Each row comes from the steps of one walk. Every step used is in the known rows, and no mark comes twice. Write the walk behind each row, first mark first.
Known rows:
lize-sase-guti: [ 0.14  0.97 -2.19  3.37  1.78  0.98  2.30  0.86  0.25  2.14 -1.32  0.69
  1.61  1.46 -3.88  2.20 -0.95  2.82  0.37  1.21  0.18  0.40  2.53  0.14]
sase-guti-rizo-pude: [-1.37 -0.02  1.25  1.90  2.01  1.03  0.19  1.41  1.16 -0.83 -3.01  0.28
  2.11  4.90 -3.42  3.12 -2.09  2.57 -0.45  2.03  1.74  1.92  2.37 -0.16]
gelad-pude-lodaki: [-2.79  2.15 -1.44  4.71  1.66  0.46  0.83  1.46 -0.94  2.44  1.90 -0.27
  4.52  1.60 -2.66  0.22 -1.60  1.87  0.82  0.48  1.81 -0.14  0.43 -1.85]
sase-pude-gelad: [-1.79  0.35  1.21  2.26  2.41  1.31  1.21 -0.08  0.35  1.63 -0.67  0.93
  3.65 -0.43 -3.26  1.57  1.27  1.84  0.02  1.27  0.88  0.74  0.75 -3.00]
pude-sase-guti: [-1.37  1.11 -1.40  1.85  1.97  2.21  2.25  0.71 -0.80  1.86 -0.55  0.82
  3.69  2.28 -3.14  1.75 -1.15  2.13 -0.37  2.79  1.72 -0.77  2.81 -1.89]
lize-sase-pude: [ 0.76  0.05 -0.95  3.28  0.76 -0.14  2.80  0.97 -0.05  1.67 -2.16  1.72
  2.34  0.52 -4.77  1.78 -1.38  2.19  0.98 -0.15  0.05  0.65  1.05 -2.27]
rizo-guti-sase-pude: [-0.77 -0.15 -1.20  2.58  2.65  0.64  2.29 -0.80 -0.83  0.65 -2.85 -0.86
  2.39  3.49 -4.91  3.21 -1.91  1.46  0.59 -0.21 -0.83  1.92  1.15 -1.98]
guti-rizo: [ 0.35 -0.08 -1.02  3.10  1.10  1.27 -0.76  1.20 -0.44  0.61 -1.05  0.61
  1.48  2.47 -2.80  0.37 -1.53  1.12 -0.05  1.47  0.11  1.35  1.46 -0.37]
rufat-pude-lodaki-guti: [-2.73  0.91 -1.09  4.43  0.90 -0.11  3.18  0.61 -0.98  2.20  1.38 -1.43
  5.84  1.64 -0.36  3.30 -1.79 -0.47  0.12 -1.92  1.89 -1.63  1.89 -2.47]
rizo-pude-sase: [ 0.61 -0.12 -1.43  2.07  2.54  1.93  1.40  0.93  0.55  1.22 -1.29  1.77
  3.88  2.85 -2.49  1.85 -1.54  1.86  0.59  1.31  1.92 -1.18  0.56 -4.55]
rizo-guti-sase: [ 0.44  0.05 -3.39  3.24  3.76  1.59  0.96 -0.73 -0.74  1.58 -1.33 -1.12
  1.44  3.55 -3.44  2.29 -1.33  1.03  0.70  0.22 -1.24  1.16  1.16 -0.99]
rufat-pude-sase-guti: [-1.80  1.38 -0.95  2.64  2.21  1.93  3.57  1.22 -0.97  1.70 -0.97 -0.04
  5.33  2.77 -2.38  2.91 -2.67 -1.12 -0.90  1.38  2.42 -2.38  2.20 -2.26]
guti-sase-pude-rizo: [ 0.15 -0.17 -2.09  1.51  0.09  1.23  1.02  1.53  1.68  1.18 -2.88  2.38
  4.47  1.69 -5.77  2.05 -1.34  0.52 -0.11  2.11  0.66  1.51  1.90 -2.65]
lodaki-guti: [-0.86 -0.86 -1.27  4.11  0.18  0.77  1.61 -0.40 -1.22  1.53  0.42 -1.58
  2.60  0.62 -1.91  1.97 -0.32  2.78  0.28 -0.17  0.26  1.23  2.35 -2.08]
sase-pude-lodaki-guti: [-3.49  0.56  0.63  2.83 -0.50 -0.76  3.27  0.15 -0.73  1.39  0.40 -0.21
  5.23  1.30 -2.68  2.95 -0.71  3.26  0.70 -0.87  1.66  0.60  2.45 -3.04]
gelad-pude: [-1.53  0.35 -1.04  5.17  1.28  1.01  0.44  0.78 -1.51  1.60  0.43 -1.28
  2.76  0.96 -3.38 -0.21 -1.61  1.83  0.36  0.92  0.91  1.26  0.28 -1.82]
lize-sase-guti-rizo-pude: [ 1.29  0.72 -0.33  1.98  1.79  0.02  1.66  1.37  2.51 -0.01 -3.64  1.69
  1.00  4.60 -3.80  3.89 -2.52  2.49  0.68  1.00  1.10  1.20  2.38  0.31]
guti-rizo-pude-sase: [ 1.65  0.25 -0.62  1.27  1.88  1.38  0.83  1.28  1.37  0.23 -2.24  2.33
  2.79  4.46 -2.42  2.14 -2.83  1.08  0.50  1.57  1.93 -0.67  0.87 -2.93]
sase-guti-rizo: [-1.41  0.54  0.11  2.40  1.32  1.39  0.00  1.32 -0.15  0.24 -1.62  0.01
  1.67  3.42 -3.42  1.74 -1.74  1.95 -0.80  2.38  0.79  1.89  2.95  1.06]
rufat-pude-sase-guti-rizo: [-0.74  1.61 -0.26  1.82  1.55  1.30  2.96  1.55 -0.06  0.68 -2.05  0.52
  4.29  4.37 -2.25  3.29 -3.84 -1.95 -0.92  1.66  2.48 -1.89  2.60 -0.72]
rizo-pude-lodaki-guti-sase: [-0.27  0.91 -1.52  2.33  0.52 -0.23  1.37 -0.05  1.20  1.49 -0.44 -0.15
  3.97  3.37 -0.97  4.86 -0.74  2.78  1.01 -0.93  1.10  0.69  2.26 -3.07]
lodaki-pude-gelad: [-0.13 -0.05 -1.10  3.86  3.02  1.72  1.78 -1.00 -1.22  2.09 -0.41 -0.42
  3.62  0.19 -1.30  1.75  1.91  0.65 -0.93  1.62  1.41 -0.42  0.67 -3.37]
pude-rufat: [-1.43  0.16 -1.61  3.63  2.12  1.01 -0.57  2.52 -0.45  1.84 -0.20  1.53
  3.97  1.81 -1.89 -0.47  0.29  1.13  0.93  0.67 -0.58 -0.34  0.46 -3.74]
rufat-pude-rizo-guti: [-1.79 -0.35 -3.28  4.37  4.77  2.02  3.18  0.98  0.80  1.20 -1.03 -0.07
  5.09  3.64 -3.98  2.05 -3.40 -2.60  0.27  0.12  1.34 -1.65  0.36 -1.84]
lize-sase-guti-rizo-pude-gelad: [ 1.50  1.65  0.62  1.18  3.12  0.39  1.75  0.27  4.20  0.86 -2.63  2.25
  1.17  3.59 -2.70  4.59 -0.58  2.07  0.73  1.44  1.28  0.19  1.90  0.04]
sase-pude: [-2.02 -0.70  0.54  3.10  0.96  0.91  1.17  0.96 -1.32  0.90 -1.65  0.50
  3.53  0.87 -4.43  0.93 -0.84  2.27  0.04  0.82  0.63  1.64  0.98 -2.79]

Write each row's walk:
[-0.26  1.44 -0.55  1.01  1.08  1.67  1.63  1.10  0.30  0.84 -1.45  1.30
  2.59  3.93 -3.11  2.08 -2.39  1.32 -0.58  2.94  1.78 -0.38  3.09 -0.27]
pude-sase-guti-rizo
[-2.40 -0.77 -1.46  2.86  3.38  1.20  3.10  0.43  1.08  0.56 -2.08  1.15
  4.58  3.12 -6.34  1.68 -2.41  1.06  0.77  1.01  0.95  0.55  0.91 -2.29]
sase-pude-rizo-guti
[-1.31  0.27 -2.49  4.61  1.30  1.35  0.73  1.58  1.07  1.75  0.16  0.62
  4.39  1.20 -4.55 -0.18 -2.06  0.81  0.40  2.16  1.83  0.58  0.72 -1.92]
gelad-pude-rizo
[-0.36 -0.10  0.25  2.29  2.05  0.10 -1.05  3.10  1.84 -0.20 -2.45  2.46
  3.44  5.00 -1.90  1.20 -1.36  0.90  1.11  0.40  0.26  0.28  0.25 -3.43]
guti-rizo-pude-rufat
[-1.09 -0.48 -1.81  4.24  1.58  0.36  1.39  1.63 -2.09  1.50 -1.47  0.42
  5.00  2.34 -1.71  0.43  0.47  0.27 -0.10  0.57  0.42 -0.76  0.46 -4.76]
lodaki-pude-rufat
[-0.99  0.72 -0.47  3.70  3.76  2.02  1.31  0.34  0.17  2.23  0.31 -0.15
  4.32  0.07 -0.95  1.93  0.23 -1.73 -0.42  0.28  1.23 -1.54  0.14 -2.67]
rufat-pude-gelad
[-0.07 -0.09 -0.59  2.12  0.11  0.82  0.74  0.59 -0.78  0.91 -2.60  0.42
  2.91  1.47 -4.31  2.26 -0.80  1.54 -0.14  0.86 -0.24  2.18  1.53 -2.53]
guti-sase-pude
[ 0.73  0.07 -4.79  2.64  3.62  1.99  1.17  0.12  1.76  1.67 -1.54  0.75
  2.85  3.73 -4.86  2.24 -1.94  0.01  0.73  1.47 -0.38  0.49  1.40 -1.18]
pude-rizo-guti-sase
[-0.10 -1.17 -3.35  4.10  1.38  1.84  2.14  0.95 -0.48  1.36 -1.59  0.94
  4.99  1.53 -3.77  0.97 -0.79  0.00 -0.87  2.50  2.15 -0.34  1.36 -3.17]
lodaki-pude-rizo
[ 0.12  0.55 -2.00  3.30  2.12  2.00  2.79  1.12 -1.13  2.00 -0.58  0.57
  5.12  1.76 -1.66  1.51 -2.58 -1.99 -0.31  0.31  1.70 -2.76  0.58 -3.73]
rufat-pude-sase
[-1.20  1.05  2.02  1.01  3.42  1.43  0.21  0.37  2.86 -0.07 -2.04  0.89
  2.27  3.79 -2.18  3.85 -0.04  2.14 -0.29  2.41  2.00  1.03  2.03 -0.47]
sase-guti-rizo-pude-gelad
[-2.99  1.67 -0.89  4.91 -0.04 -0.81  2.46 -0.01 -0.83  2.30  2.48 -1.99
  4.53  1.40 -1.54  1.93 -1.54  2.82  0.99 -0.99  1.90  0.18  1.70 -1.98]
gelad-pude-lodaki-guti
[-0.99 -0.07 -0.03  1.98 -1.68 -1.46  1.94  0.85  0.16  1.06 -2.25  0.28
  4.50  2.24 -2.44  3.54 -0.14  1.72  1.00 -1.21 -1.04  1.33  2.26 -4.44]
lodaki-guti-sase-pude-rufat
[-1.11 -0.59 -3.87  3.73  4.42  2.27  1.78  0.44  1.09  1.48 -0.48  0.84
  3.52  3.24 -4.86  0.91 -1.89  0.62  0.91  1.42  0.50 -0.12  0.85 -1.48]
pude-rizo-guti
[-0.27  1.20 -1.84  3.80  1.16  1.19  1.93  0.59 -1.02  2.22  0.51  0.10
  3.95  1.58 -3.00  0.17 -2.27  1.26  0.61  1.28  1.81 -0.91  0.47 -3.25]
gelad-pude-sase
[ 0.20  1.54 -0.04  2.26 -1.52 -2.45  4.21  0.47  1.32  1.24 -1.10  1.66
  2.99  2.63 -2.95  4.12 -2.54  2.46  1.66 -1.76  1.01  0.15  2.75 -0.90]
lize-sase-pude-lodaki-guti-rizo
[-0.57  0.93 -0.44  1.58  4.08  0.92  2.24 -1.81  0.92  1.59 -1.90 -0.22
  2.50  2.36 -3.91  3.85  0.27  1.03  0.74  0.16 -0.60  1.08  0.80 -2.27]
rizo-guti-sase-pude-gelad
[-0.08 -0.64 -1.58  1.71 -1.67 -0.08  2.72  0.17  1.73  1.00 -2.34  0.72
  4.47  1.42 -4.62  4.06 -1.23  1.55  0.19  0.76  0.80  1.79  3.15 -2.81]
lodaki-guti-sase-pude-rizo
[ 1.53 -0.29 -0.16  1.48  0.10  0.08  2.49 -0.05  1.45 -0.02 -1.79  0.59
  2.79  4.32 -1.44  3.93 -2.68  2.02  0.77  0.08  1.98 -0.40  2.30 -3.11]
lodaki-guti-rizo-pude-sase
[ 0.45  1.29 -0.20  1.74  1.80 -0.96  1.29  3.01  3.38  0.27 -3.65  3.10
  2.45  5.69 -3.00  3.32 -1.99  1.66  1.58  0.39  0.34 -0.14  1.67 -1.51]
lize-sase-guti-rizo-pude-rufat
[-1.45 -0.47 -0.61  3.08  2.84  0.69 -0.48  2.73  0.99  0.84 -1.61  1.88
  4.41  3.42 -2.02  0.89 -0.10  1.72  1.34  0.19  0.27 -0.18 -0.17 -5.05]
rizo-pude-rufat
[-2.08  0.57  1.41  1.61  2.07  0.11 -0.24  3.15  2.00 -0.58 -3.08  1.85
  3.58  5.92 -2.60  2.55 -1.43  1.71  0.44  1.47  0.96  0.84  1.72 -1.99]
sase-guti-rizo-pude-rufat
[-0.13  0.41  0.72  1.44 -0.17 -0.17  2.34 -1.88  0.93  1.70 -1.03 -0.74
  3.12  0.06 -2.13  4.78  1.36  2.10  0.19 -0.20  0.02  1.65  2.57 -2.98]
lodaki-guti-sase-pude-gelad
[-1.46  1.70 -0.86  1.67  0.51  0.36  1.00  1.13 -0.23  1.81 -1.05  1.43
  4.62  2.08 -3.59  2.52 -0.87  1.62  0.32  0.46  0.70  0.95  1.77 -2.57]
guti-sase-pude-lodaki
[-1.72  1.40 -0.32  3.54  0.04 -0.71  2.48  0.88 -0.05  1.13  0.48 -0.91
  4.70  3.28 -0.28  3.71 -3.03 -1.17  0.13 -1.71  1.97 -1.14  2.32 -0.95]
rufat-pude-lodaki-guti-rizo
[ 0.23 -0.11 -3.06  3.02  3.18  0.15  4.59  0.45  2.41  1.43 -2.73  2.45
  3.33  2.90 -6.70  2.50 -2.78  1.03  1.83  0.07  0.34 -0.35  0.87 -1.88]
lize-sase-pude-rizo-guti
[ 0.54  0.41  0.94  1.72  3.39  1.47 -0.65  0.49  2.63  0.36 -1.49  1.47
  2.04  2.80 -1.69  2.56 -0.02  1.26  0.28  1.32  1.38  0.66  0.36 -1.94]
guti-rizo-pude-gelad
[-1.03  2.28  0.06  2.27  0.41  0.55  2.19  0.90  0.06  0.82 -1.04  0.01
  3.02  4.12 -3.53  1.83 -3.59  1.27 -0.07  2.44  2.49 -0.10  2.39 -0.16]
gelad-pude-sase-guti-rizo
[ 0.15  0.91  0.25  1.22  1.53  1.07  0.74 -0.50  0.97  1.83 -1.56  1.01
  3.04  0.24 -3.21  2.98  1.27  1.13  0.00  1.20 -0.05  1.29  1.25 -2.83]
guti-sase-pude-gelad
[-1.17  0.49 -0.37  1.29  2.71  1.90  2.29  0.98  0.75  0.78 -1.79  1.14
  4.16  3.85 -3.12  3.10 -1.71  2.73 -0.05  2.37  2.63 -0.66  2.10 -3.09]
rizo-pude-sase-guti
[ 0.12  0.24 -4.36  3.42  3.93  1.65  2.53  0.52  1.45  1.46 -2.20 -0.02
  4.54  4.11 -3.97  3.39 -3.39 -3.23  0.17  0.09  0.33 -1.04  0.85 -1.55]
rufat-pude-rizo-guti-sase
[ 1.00 -0.25 -2.28  3.22 -0.74  0.47  1.06 -0.84 -0.73  1.75 -0.56 -1.58
  1.93  1.28 -1.79  3.20 -0.23  2.31  0.18 -0.21 -0.64  1.94  2.91 -1.71]
lodaki-guti-sase
